Known rows, with every step that occurs:
papem godu: [-0.25 -0.04  0.27  0.10 -0.28  0.07  0.08 -0.03  0.00  0.13  0.03 -0.08
 -0.05  0.21  0.11 -0.13 -0.04 -0.17 -0.05 -0.22 -0.19  0.12 -0.11]
ragaka ziga zabe godu papem: [ 0.23  0.06 -0.08 -0.17  0.03 -0.05 -0.12  0.28  0.27 -0.03  0.09  0.12
  0.05  0.09  0.32  0.15 -0.01 -0.35 -0.14  0.27  0.27  0.13 -0.15]
ziga zabe godu sosul: [-0.23 -0.03 -0.18 -0.07 -0.09 -0.15  0.01  0.05  0.02 -0.02  0.06 -0.12
  0.09 -0.21  0.09  0.00  0.08 -0.06 -0.14  0.09 -0.05  0.33  0.04]
ragaka ziga zabe godu: [ 0.02  0.06  0.01 -0.16 -0.04 -0.13 -0.08  0.34  0.02  0.04  0.05  0.05
 -0.02  0.05  0.25  0.13  0.02 -0.35 -0.01  0.16  0.15  0.20 -0.14]
nosaf papem godu zabe: [-0.23 -0.14  0.44  0.04 -0.18  0.01  0.18  0.07  0.17  0.10 -0.03 -0.12
  0.00  0.24  0.17 -0.09 -0.04 -0.07  0.01 -0.10 -0.11  0.07  0.08]
nosaf sosul ziga zabe godu papem: [ 0.23 -0.04 -0.06  0.03  0.07  0.08 -0.08  0.12 -0.11  0.13  0.03 -0.24
 -0.08  0.27 -0.03  0.10 -0.05 -0.22 -0.12  0.34  0.14 -0.22 -0.04]
papem nosaf sosul: [-0.06  0.21  0.00  0.05  0.19 -0.13  0.06 -0.12 -0.07  0.07 -0.10 -0.18
  0.04 -0.20 -0.28 -0.03  0.01  0.24  0.20 -0.22 -0.11 -0.06  0.11]
fodos nosaf papem godu: [-0.17 -0.25  0.00  0.13 -0.34 -0.09  0.13 -0.14  0.17  0.07  0.17  0.12
 -0.07  0.01 -0.02  0.06  0.04  0.15  0.03 -0.40 -0.21  0.02 -0.09]
fodos nosaf sosul ziga: [ 0.09 -0.16  0.02  0.16 -0.07  0.05 -0.06 -0.21 -0.29  0.02  0.03 -0.07
 -0.28  0.00 -0.24  0.04  0.05 -0.03  0.16 -0.22 -0.14 -0.16 -0.11]
zabe godu papem nosaf sosul: [ 0.20  0.18 -0.10  0.06  0.14 -0.12 -0.01 -0.06  0.25  0.22  0.14 -0.15
  0.26 -0.17 -0.12  0.05 -0.12  0.17 -0.24 -0.08  0.01 -0.05  0.11]
papem godu zabe ziga: [-0.27  0.02  0.45 -0.03 -0.16  0.02  0.08  0.02 -0.24  0.06 -0.16 -0.22
 -0.02  0.16  0.37 -0.17 -0.13 -0.27  0.02 -0.06 -0.14  0.18  0.07]
nosaf sosul ziga zabe godu: [ 0.02 -0.05  0.02  0.04  0.02 -0.01 -0.03  0.18 -0.36  0.21  0.00 -0.29
 -0.16  0.24 -0.10  0.08 -0.02 -0.22  0.01  0.24  0.03 -0.16 -0.03]
funaz sosul ziga: [-0.19 -0.20 -0.59  0.02 -0.16  0.11 -0.02  0.27 -0.41 -0.04 -0.19  0.15
 -0.27 -0.22 -0.04 -0.06  0.10 -0.01  0.32  0.12 -0.12  0.03 -0.11]
fodos nosaf sosul: [ 0.09 -0.11 -0.04  0.20 -0.11 -0.06 -0.05 -0.34 -0.02  0.02  0.04 -0.17
 -0.10 -0.13 -0.29  0.00  0.06  0.05  0.09 -0.29 -0.16 -0.02 -0.07]
sosul ziga zabe godu: [-0.12 -0.02  0.11 -0.08 -0.03 -0.02 -0.02  0.22 -0.35  0.11  0.00  0.15
 -0.06  0.21  0.06  0.02 -0.03 -0.15  0.00  0.18  0.09 -0.04  0.02]
fodos nosaf sosul ziga zabe: [ 0.11 -0.14  0.03  0.06 -0.02  0.02 -0.07 -0.21 -0.27 -0.05 -0.05 -0.04
 -0.26  0.10 -0.22  0.08  0.08 -0.03  0.17 -0.03 -0.01 -0.20 -0.03]
fodos nosaf: [-0.03 -0.08  0.03  0.09 -0.15 -0.06 -0.04 -0.34  0.03 -0.07  0.04  0.22
 -0.01 -0.19 -0.15 -0.05  0.06  0.11  0.10 -0.37 -0.12  0.10 -0.02]
ragaka ziga zabe: [ 0.00  0.06  0.02 -0.16  0.03 -0.03 -0.07  0.24  0.02 -0.16 -0.10  0.12
 -0.11  0.09  0.22  0.08  0.10 -0.35  0.21  0.17  0.17  0.15 -0.18]
ragaka ziga: [-0.02  0.03  0.03 -0.04 -0.04  0.00 -0.07  0.24  0.00 -0.07  0.01  0.10
 -0.14  0.00  0.18  0.02  0.06 -0.35  0.20 -0.07  0.02  0.21 -0.27]
fodos nosaf papem godu sosul ziga zabe: [-0.27 -0.35 -0.13 -0.01 -0.29  0.01  0.13 -0.02 -0.03 -0.14  0.12  0.14
 -0.28 -0.03  0.13  0.13  0.14  0.12  0.06 -0.18 -0.18  0.02 -0.08]
ziga zabe godu papem: [ 0.13  0.06 -0.07 -0.06  0.00 -0.07 -0.06 -0.02  0.28  0.05  0.06  0.08
  0.24  0.07  0.10  0.03 -0.05 -0.07 -0.24  0.24  0.21  0.06  0.08]
nosaf sosul: [-0.01 -0.02 -0.06  0.18 -0.04 -0.02 -0.01 -0.07 -0.08  0.11 -0.03 -0.37
 -0.07  0.02 -0.22 -0.06  0.03 -0.14  0.13 -0.05 -0.11  0.00 -0.11]
papem nosaf sosul funaz: [-0.01  0.16  0.31  0.08  0.21  0.10  0.07 -0.19  0.00 -0.13 -0.08 -0.05
  0.09 -0.08 -0.30 -0.17  0.01  0.32  0.13 -0.27 -0.10 -0.08  0.04]
funaz sosul ziga zabe godu papem: [ 0.05 -0.16 -0.68 -0.10 -0.09  0.08 -0.08  0.29 -0.12 -0.01 -0.11  0.17
 -0.09 -0.14  0.09  0.06  0.04 -0.01  0.02  0.45  0.10 -0.05 -0.01]

Rows:
[ 0.25  0.15  0.17 -0.04  0.22  0.06 -0.02 -0.12  0.31 -0.07  0.03  0.00
  0.28  0.05 -0.09 -0.02 -0.06  0.24 -0.25  0.15  0.19 -0.11  0.13] | ziga zabe godu papem nosaf sosul funaz
[ 0.13  0.02 -0.07  0.06 -0.08 -0.04 -0.06  0.01  0.29  0.17  0.19  0.05
  0.24 -0.04  0.06 -0.03 -0.11 -0.08 -0.30  0.00  0.04  0.12 -0.01] | zabe godu papem
[-0.30 -0.11 -0.14 -0.08 -0.02  0.09  0.00  0.09 -0.28 -0.26 -0.08  0.06
 -0.23 -0.10  0.13 -0.04  0.17 -0.13  0.17  0.10 -0.06  0.17 -0.06] | godu sosul ziga zabe
[ 0.22  0.20 -0.11  0.05  0.24  0.00 -0.01 -0.20  0.29 -0.04 -0.04 -0.07
  0.14 -0.13 -0.16 -0.01 -0.02  0.19  0.01 -0.06  0.04 -0.13  0.07] | godu papem nosaf sosul
[-0.20 -0.20  0.13  0.02 -0.26 -0.13  0.13 -0.08 -0.05  0.03  0.00  0.01
 -0.06 -0.05  0.20  0.03 -0.03  0.08  0.08 -0.25 -0.17  0.08  0.06] | fodos nosaf papem godu zabe ziga
[-0.19 -0.08  0.09 -0.04 -0.09  0.06  0.01 -0.01  0.07 -0.19  0.08  0.00
  0.12 -0.13  0.09 -0.12  0.07  0.03 -0.21  0.04 -0.04  0.30 -0.01] | ziga zabe godu sosul funaz
[ 0.20  0.19 -0.10 -0.06  0.20 -0.15 -0.01 -0.06  0.26  0.10  0.01 -0.11
  0.25 -0.03 -0.08  0.10 -0.06  0.14 -0.19  0.20  0.17 -0.09  0.19] | ziga zabe godu papem nosaf sosul
[-0.10  0.05  0.03 -0.06 -0.06 -0.16 -0.01  0.05 -0.01  0.14  0.02  0.00
  0.16  0.05  0.02  0.01 -0.02 -0.08 -0.12  0.13  0.08  0.14  0.09] | ziga zabe godu
[ 0.01  0.00 -0.66 -0.18  0.08 -0.01 -0.03  0.26 -0.12 -0.04 -0.15  0.27
  0.00 -0.31  0.03  0.09  0.02  0.27  0.08  0.33  0.11 -0.09  0.15] | funaz sosul ziga zabe godu papem nosaf
[-0.03  0.19  0.08 -0.07  0.22 -0.13  0.05  0.10 -0.33  0.16 -0.06 -0.10
 -0.02  0.00 -0.18  0.10 -0.04  0.15  0.08  0.04  0.02 -0.20  0.17] | papem nosaf sosul ziga zabe godu
[-0.32 -0.13  0.17  0.00 -0.19 -0.09  0.19  0.21 -0.08  0.10 -0.08 -0.17
 -0.01  0.13  0.30 -0.04 -0.07 -0.09  0.09 -0.02 -0.12  0.10  0.04] | nosaf papem godu zabe ziga
[ 0.10  0.24 -0.04 -0.04  0.21  0.00  0.00 -0.18  0.35 -0.13 -0.04  0.27
  0.22 -0.19 -0.02 -0.06 -0.02  0.24  0.02 -0.13  0.08 -0.01  0.12] | godu papem nosaf
[ 0.10 -0.01  0.03 -0.08  0.03  0.08 -0.07  0.16 -0.08  0.03  0.03  0.20
  0.01  0.24  0.13  0.05 -0.06 -0.15 -0.14  0.28  0.20 -0.11  0.02] | sosul ziga zabe godu papem
[-0.35 -0.18  0.35  0.11 -0.28  0.32  0.10 -0.10  0.10 -0.22  0.11 -0.08
 -0.10  0.02  0.19 -0.27  0.06 -0.05 -0.16 -0.33 -0.31  0.30 -0.22] | papem godu sosul funaz
[ 0.26  0.16  0.17  0.08  0.27  0.20 -0.01 -0.27  0.36 -0.21 -0.03  0.04
  0.18 -0.04 -0.17 -0.14 -0.03  0.28 -0.05 -0.12  0.06 -0.14  0.01] | godu papem nosaf sosul funaz
[ 0.23  0.18 -0.06 -0.08  0.34  0.07 -0.03 -0.08  0.07 -0.12 -0.14  0.06
  0.00  0.08 -0.09  0.06  0.00  0.14  0.08  0.18  0.19 -0.29  0.11] | godu papem nosaf sosul ziga zabe
[ 0.22  0.16 -0.04  0.02  0.28  0.10 -0.01 -0.08  0.04 -0.05 -0.05  0.05
 -0.02  0.00 -0.12  0.02 -0.03  0.13  0.07 -0.02  0.05 -0.26  0.04] | godu papem nosaf sosul ziga
[ 0.20  0.14 -0.02  0.03  0.18 -0.03 -0.02  0.07  0.01  0.20  0.13 -0.04
  0.11 -0.04 -0.07  0.08 -0.13  0.12 -0.18 -0.02  0.02 -0.17  0.07] | zabe godu papem nosaf sosul ziga
[ 0.15 -0.16  0.27  0.21 -0.08  0.17 -0.05 -0.42  0.04 -0.16  0.06 -0.05
 -0.06 -0.02 -0.30 -0.13  0.05  0.14  0.02 -0.34 -0.14 -0.05 -0.13] | fodos nosaf sosul funaz
[ 0.07  0.16  0.06 -0.17  0.21 -0.01 -0.02  0.11 -0.08  0.00 -0.01  0.32
  0.09  0.08  0.08  0.08 -0.07  0.10 -0.07  0.17  0.19 -0.15  0.17] | sosul ziga zabe godu papem nosaf
